Each row comes from the steps of one walk. Every step used is in the known rows, and no mark comes twice. Write the walk behind each row, first mark first.
In the rows, 128 means zero.
Known rows:
D-U-E-G-W: [132 138 128 126 138 146 123 110 119 126 131 111 129 129 123 131 110 129
 127 134 113 127 152 123 114 120 112 125 106 137 122 181 157 115  87 138
 120 134 150]
U-E-J: [137 136 122 129 123 149 126 134 133 109 123 126 121 125 135 131 130 154
 129 162 120 130 140 121 127 123 127 138 137 135 138 140 129 121 112 131
 114 122 119]
U-E-J-B-G: [138 136 131 135 117 123 122 104 121 109 115 116 131 126 132 125 119 168
 127 172 125 134 139 121 116 106 121 132 164 139 145 175 146  99 127 135
 107 114 120]
G-W-B-J-H-U-E: [137 168  79 129 104 144 144 129 117 156 123 115 137 138 139 144 122 150
 124 155 151 114 142 131 119 116 107 139 142 134 145 224 130  91 151 139
 112 134 124]
G-W-P-H: [130 141  98 117 128 110 128 113 126 165 111 133 137 134 102 138 122 110
 124 110 144 131 146 155 118 127 111 102  92 124 127 143 144 128 139 128
 141 127 140]
D-H-U-E-G: [136 139 109 121 123 131 133 116 121 126 127 129 133 124 156 133 102 161
 125 147 134 129 126 125 127 113 130 133 167 137 131 188 106 105 110 138
 123 132 131]
U-E-J-B-G-W-P: [141 144 124 134 119 111 113 100 113 132 109 113 133 129 103 132 115 143
 129 161 137 134 160 142 108  98 111 106 132 145 140 190 162 114 128 137
 113 113 139]
U-B-P-H: [131 140  95 123 122 108 128  92 120 135 112 132 137 136 125 122 116 150
 123 138 157 132 109 157 118 114 121 131 110 104 129 153 126 105 143 122
 130 127 134]
G-B-H-T: [125 128 116 129 103 129 125 139 139 147 117 137 136 132 117 132 131 136
 124 129 146 136 132 130 116 116 125 141 135 129 136 152 139  97 160 125
 140 134 141]
P-W-B-H: [132 143  89 124 108 116 126 132 129 160 118 130 142 138 126 130 134 122
 129 129 176 122  86 162 116 119 115 129 140 123 141 192 148  97 140 139
 136 144 143]
P-W-B: [125 138  92 126 117 109 124 129 124 154 116 129 138 138 122 133 131 114
 135 118 152 114  95 149 119 120 119 119 128 123 134 183 145 106 141 143
 129 139 140]
W-P: [137 133 130 125 127 112 123 117 127 144 120 135 128 128 121 128 124 118
 128 125 144 125 127 147 123 118 126 111 117 131 128 125 126 137 135 123
 133 129 133]
D-U: [132 133 128 125 135 134 130 117 116 125 125 120 122 126 138 124 122 123
 129 122 130 120 123 127 124 129 114 137 121 130 123 130 123 130 118 129
 128 131 135]
H-T: [126 122 129 130 121 143 123 138 136 130 133 137 126 128 126 131 133 123
 126 119 125 129 129 118 128 122 127 130 119 125 125 115 132 119 150 127
 135 125 130]
B-G-W-P: [131 135 136 129 131 108 114  93 113 159 124 124 137 132 107 130 118 111
 128 116 145 131 158 153 120 113 115  94  98 137 128 155 156 134 123 125
 130 123 154]
W-P-H-T: [134 131 109 119 118 119 129 121 141 159 113 150 134 132 120 135 126 115
 121 108 145 130 126 143 121 118 119 113 106 117 128 114 130 114 169 117
 149 128 127]
P-H: [127 132 105 120 126 124 137 120 133 140 117 136 136 131 129 133 127 134
 123 121 134 131 127 132 127 136 120 128 126 117 132 124 128 115 139 124
 136 130 121]
U-E-H: [133 142 120 124 123 156 131 132 134 122 125 129 134 133 145 129 125 141
 117 146 118 129 128 127 118 121 130 138 144 127 134 159 130 114 142 122
 133 124 122]
H-G-B: [124 123 114 125 119  91 129 136 117 143 108 133 138 125 116 139 114 139
 127 130 130 132 135 131 115 129 126 117 124 144 134 180 135  98 138 139
 117 120 135]
P-W-B-J: [132 146  83 127 111 125 129 127 126 161 119 128 136 138 133 136 135 128
 135 137 170 110 105 142 121 131 113 130 136 129 142 206 143 100 145 138
 118 137 130]
D-H-G: [133 126 107 115 129 106 139 130 117 128 124 134 134 124 132 134 115 138
 121 130 146 138 112 135 125 140 119 122 133 140 131 163 115 119 138 137
 130 114 128]
E-G-W-B: [122 136 108 131 128 114 116 109 122 144 126 120 137 132  91 141 122 116
 130 119 136 129 130 130 121 129 113 104 114 134 131 198 168 104 124 146
 123 138 154]
B-J-H-W-P: [146 142 120 127 110 135 146 124 134 160 130 146 126 127 122 134 129 144
 121 157 176 130 149 147 116 122  93 100 122 133 133 169 143 128 172 133
 128 124 121]
J-E-H-W-B-P: [122 146 110 131 106 110 126  92 126 140 141 141 144 132 124 144 131 139
 113 125 149 121 115 147 111  98 109 104 123 135 138 219 150  97 164 128
 129 123 149]
G-B-P: [123 129 114 131 116  94 120  99 117 145 117 129 135 134 114 134 120 133
 130 130 141 130 137 146 115 110 134 124 116 131 131 161 133 114 133 122
 125 139 146]
H-U-E-G-B-P: [128 135 114 133 110 106 117  97 114 146 120 129 139 129 142 140  96 160
 127 149 128 126 148 138 114  88 142 122 142 135 134 214 127  82 106 128
 112 146 149]
J-H-T: [129 129 125 129 113 154 134 137 140 136 138 139 128 132 120 133 134 129
 116 126 133 138 121 120 121 127 116 127 124 119 128 118 135 114 174 128
 142 125 124]
G-B-H: [127 134 114 127 109 116 130 127 130 143 112 128 136 131 118 130 125 142
 127 140 153 134 129 140 116 120 124 141 144 133 140 164 135 106 138 127
 131 136 140]
D-U-E-G-B-J-H: [138 151 110 126 113 151 139 101 127 145 119 121 130 132 135 134 110 167
 121 173 142 127 149 116 102 129 105 145 148 139 141 214 143  88 132 130
 113 138 128]
G-B: [120 129 114 129 118 107 128 126 125 137 111 127 134 131 113 133 123 134
 133 130 128 127 139 128 119 124 129 128 131 133 132 153 132 117 137 130
 124 131 137]
J-B-G-W-P: [131 137 130 134 125  87 115  90 108 149 115 114 140 132  97 129 114 117
 127 127 143 132 147 151 109 104 111  95 119 138 130 176 163 121 142 135
 127 119 149]
H-U-E-G-W-B: [126 148 101 131 121 120 122 119 115 146 122 118 141 132 126 143 108 137
 130 131 127 118 140 130 121 104 120 116 134 138 134 225 144  87 110 146
 112 139 149]
U-E-G-B-P-H: [126 134  97 123 114 102 125  82 133 152 108 136 148 136 122 140 104 158
 121 144 134 138 149 145 106 107 133 122 120 124 137 195 149  82 124 118
 124 145 141]

Which walk is each row?
[124 129 132 131 133 123 119 105 115 142 130 117 137 132 114 130 123 120
 127 118 130 134 163 133 125 125 117 110 110 135 129 155 156 127 115 130
 125 122 150]
B-G-W
[139 145 113 120 124 127 125 135 120 148 117 130 139 130 119 141 112 123
 112 138 127 135 146 152 105 120 114 100 104 143 133 198 152 111 141 133
 130 113 140]
U-E-H-G-W-P
[134 151  77 122 109 100 135  94 115 155 107 131 148 138 159 140 110 148
 124 130 153 116 113 156 122  90 128 133 131 118 142 188 111  81 137 120
 124 145 129]
W-B-P-H-U-E
[132 151  90 128 110 138 116 116 102 144 122 134 136 134 146 127 108 146
 122 139 155 119  80 164 113 103 118 124 145 111 128 216 119  88 144 144
 128 128 150]
E-H-U-B-P-W
[124 137  75 117 122  90 135 124 118 159 105 130 148 133 102 148 120 120
 121 107 146 131 124 145 118 138 103 105  98 130 138 198 153  89 149 142
 126 124 140]
P-H-G-W-B
[135 127 130 127 122 110 131 126 128 146 122 144 128 124 117 130 124 125
 130 128 151 125 149 152 121 107 110  91 104 133 122 143 143 136 142 134
 134 124 137]
H-W-P
[130 135  81 118 111 104 143 126 123 162  98 139 142 128 130 145 116 157
 122 142 154 131 144 129 116 147 112 129 131 138 147 204 132  83 153 131
 114 122 120]
P-H-G-B-J
[132 136 106 120 122 135 119 116 143 162 119 141 140 134 106 143 113 122
 119 118 130 137 159 141 112 111 115 102  89 125 126 166 165 101 140 125
 141 131 142]
U-E-G-W-P-H-T
[137 142 109 132 103 131 138 107 129 133 120 136 135 130 123 134 128 167
 124 168 158 134 144 134 115 107  93 106 137 135 147 199 162  95 157 140
 114 120 130]
U-E-J-H-W-B-G
[142 145 120 125 126 141 131 116 114 122 113 115 125 129 136 109 118 147
 126 149 163 125  91 146 117 116 104 157 133 118 130 157 122 113 127 132
 129 127 139]
D-U-B-H
[122 133  90 122 113  92 128  94 123 156 105 136 143 136 115 139 117 140
 124 123 147 134 136 150 113 116 127 124 112 122 134 161 130 100 144 116
 133 140 140]
G-B-P-H
[130 136 103 125 117 115 114  90 113 151 117 123 138 137 132 133 101 142
 130 139 138 122 126 154  95  98 123 122 115 133 128 223 153  88  96 134
 121 149 163]
D-U-E-G-B-P-W
[131 152 105 121 123 124 124  92 137 167 134 137 141 130 110 151 121 139
 115 129 141 127 156 133 114 133 109 105 114 144 141 212 157 107 125 127
 120 124 140]
B-J-E-G-W-P-H
[136 134 105 124 114  98 133 131 123 146 115 131 141 127 127 135 123 136
 119 135 166 132  97 151 120 126 114 126 137 137 147 194 135  88 146 134
 125 129 136]
W-B-H-G
[128 129  94 119 126  95 127 108 111 156 123 132 144 131 111 146 113 124
 115 113 142 142 141 156 117 131 113 103  83 128 131 179 150 101 126 130
 128 123 147]
B-P-H-G-W
[129 145 125 130 110 176 127 129 144 134 151 141 131 130 146 142 140 143
 109 135 125 123 125 102 121 132 120 145 147 139 141 179 136 100 173 118
 127 111 124]
B-J-E-H-T
[125 136 103 128 117 101 119 101 117 159 119 128 145 139 128 129 124 120
 133 118 158 119 102 153 118 117 116 110 132 128 137 193 155  97 136 137
 126 135 149]
P-W-B-G
[135 158  89 130 114 147 135 112 133 153 130 119 137 139 111 143 124 147
 120 162 152 129 147 127 111 131 103 121 129 136 145 233 169  90 143 139
 113 135 132]
U-E-G-W-B-J-H
[133 147  94 122 122 121 136 122 105 122 115 126 129 127 143 121 107 157
 132 141 154 123  96 136 129 117 120 144 158 123 126 170  88 117 139 144
 125 117 129]
D-H-U-B
[131 147  94 118 122 109 131 118 113 171 110 134 137 130 121 143 111 119
 126 108 141 124 144 154 125 114 111 106 110 126 127 159 118 116 135 134
 135 132 143]
G-W-P-H-U
[130 148  89 123 119 122 130 136 118 142 115 122 146 135 119 143 119 128
 116 132 132 129 127 139 110 124 112 116 114 140 140 230 157  86 149 140
 123 117 139]
U-E-H-G-W-B
[129 124 105 123 118 106 136 105 128 149 126 145 137 129 126 136 122 141
 122 125 153 135 142 155 121 111 111 103  99 118 126 151 144 115 144 125
 136 132 138]
B-P-H-W
[124 129  96 116 129 109 135 136 120 150 115 132 142 128 110 146 117 127
 118 113 129 139 144 139 120 145 110 108  97 131 131 172 147 104 132 140
 128 116 137]
P-H-G-W
[123 132 102 130 110 107 112 102 127 155 120 132 144 138 122 138 107 146
 129 145 135 130 135 156  99 100 135 112 120 130 132 221 163  87 107 134
 121 147 157]
U-E-G-B-P-W
[120 125 125 131 121 112 119 111 128 140 116 130 134 127 105 137 114 142
 130 133 128 135 138 122 116 129 128 115 136 136 131 178 146 101 125 137
 121 137 144]
E-G-B
[128 158 105 126 120 148 129 129 114 131 134 124 138 128 122 140 122 159
 110 153 132 127 128 123 109 139 103 128 130 146 143 252 149  91 149 143
 106  91 136]
U-B-J-E-H-G-W
[141 143 111 137 106 116 121 111 108 114 120 119 126 123 146 137 112 171
 127 172 130 125 126 136 119  88 130 136 161 133 139 188 113  92 123 138
 106 127 124]
H-U-E-J-B-P
[120 131  95 129 111  99 117 110 118 158 117 132 139 138 115 135 120 126
 132 124 149 125 122 161 106 107 130 117 112 127 129 186 144 106 128 133
 130 142 156]
G-B-P-W
[129 161 101 129 110 142 132 109 132 138 133 131 139 134 140 142 138 144
 115 141 145 113 107 117 119 132 115 141 159 142 152 217 134  94 166 125
 117 120 125]
W-B-J-E-H
[125 138 124 132 133 122 117  99 106 133 121 113 136 134 106 118 116 136
 131 134 140 132 141 139 121 119 112 119 111 126 127 175 152 119 121 138
 118 114 151]
U-B-G-W
[129 135 117 132 110 109 140  99 124 151 127 137 141 132 116 132 126 143
 122 134 170 132 133 141 117 110  94  96 128 128 137 187 158 102 172 137
 128 128 139]
J-H-W-B-G
[126 125 108 121 119 138 132 132 141 144 122 145 135 132 128 135 130 128
 121 109 130 133 125 124 126 129 120 132 118 115 129 116 131 106 162 122
 144 127 122]
P-H-T
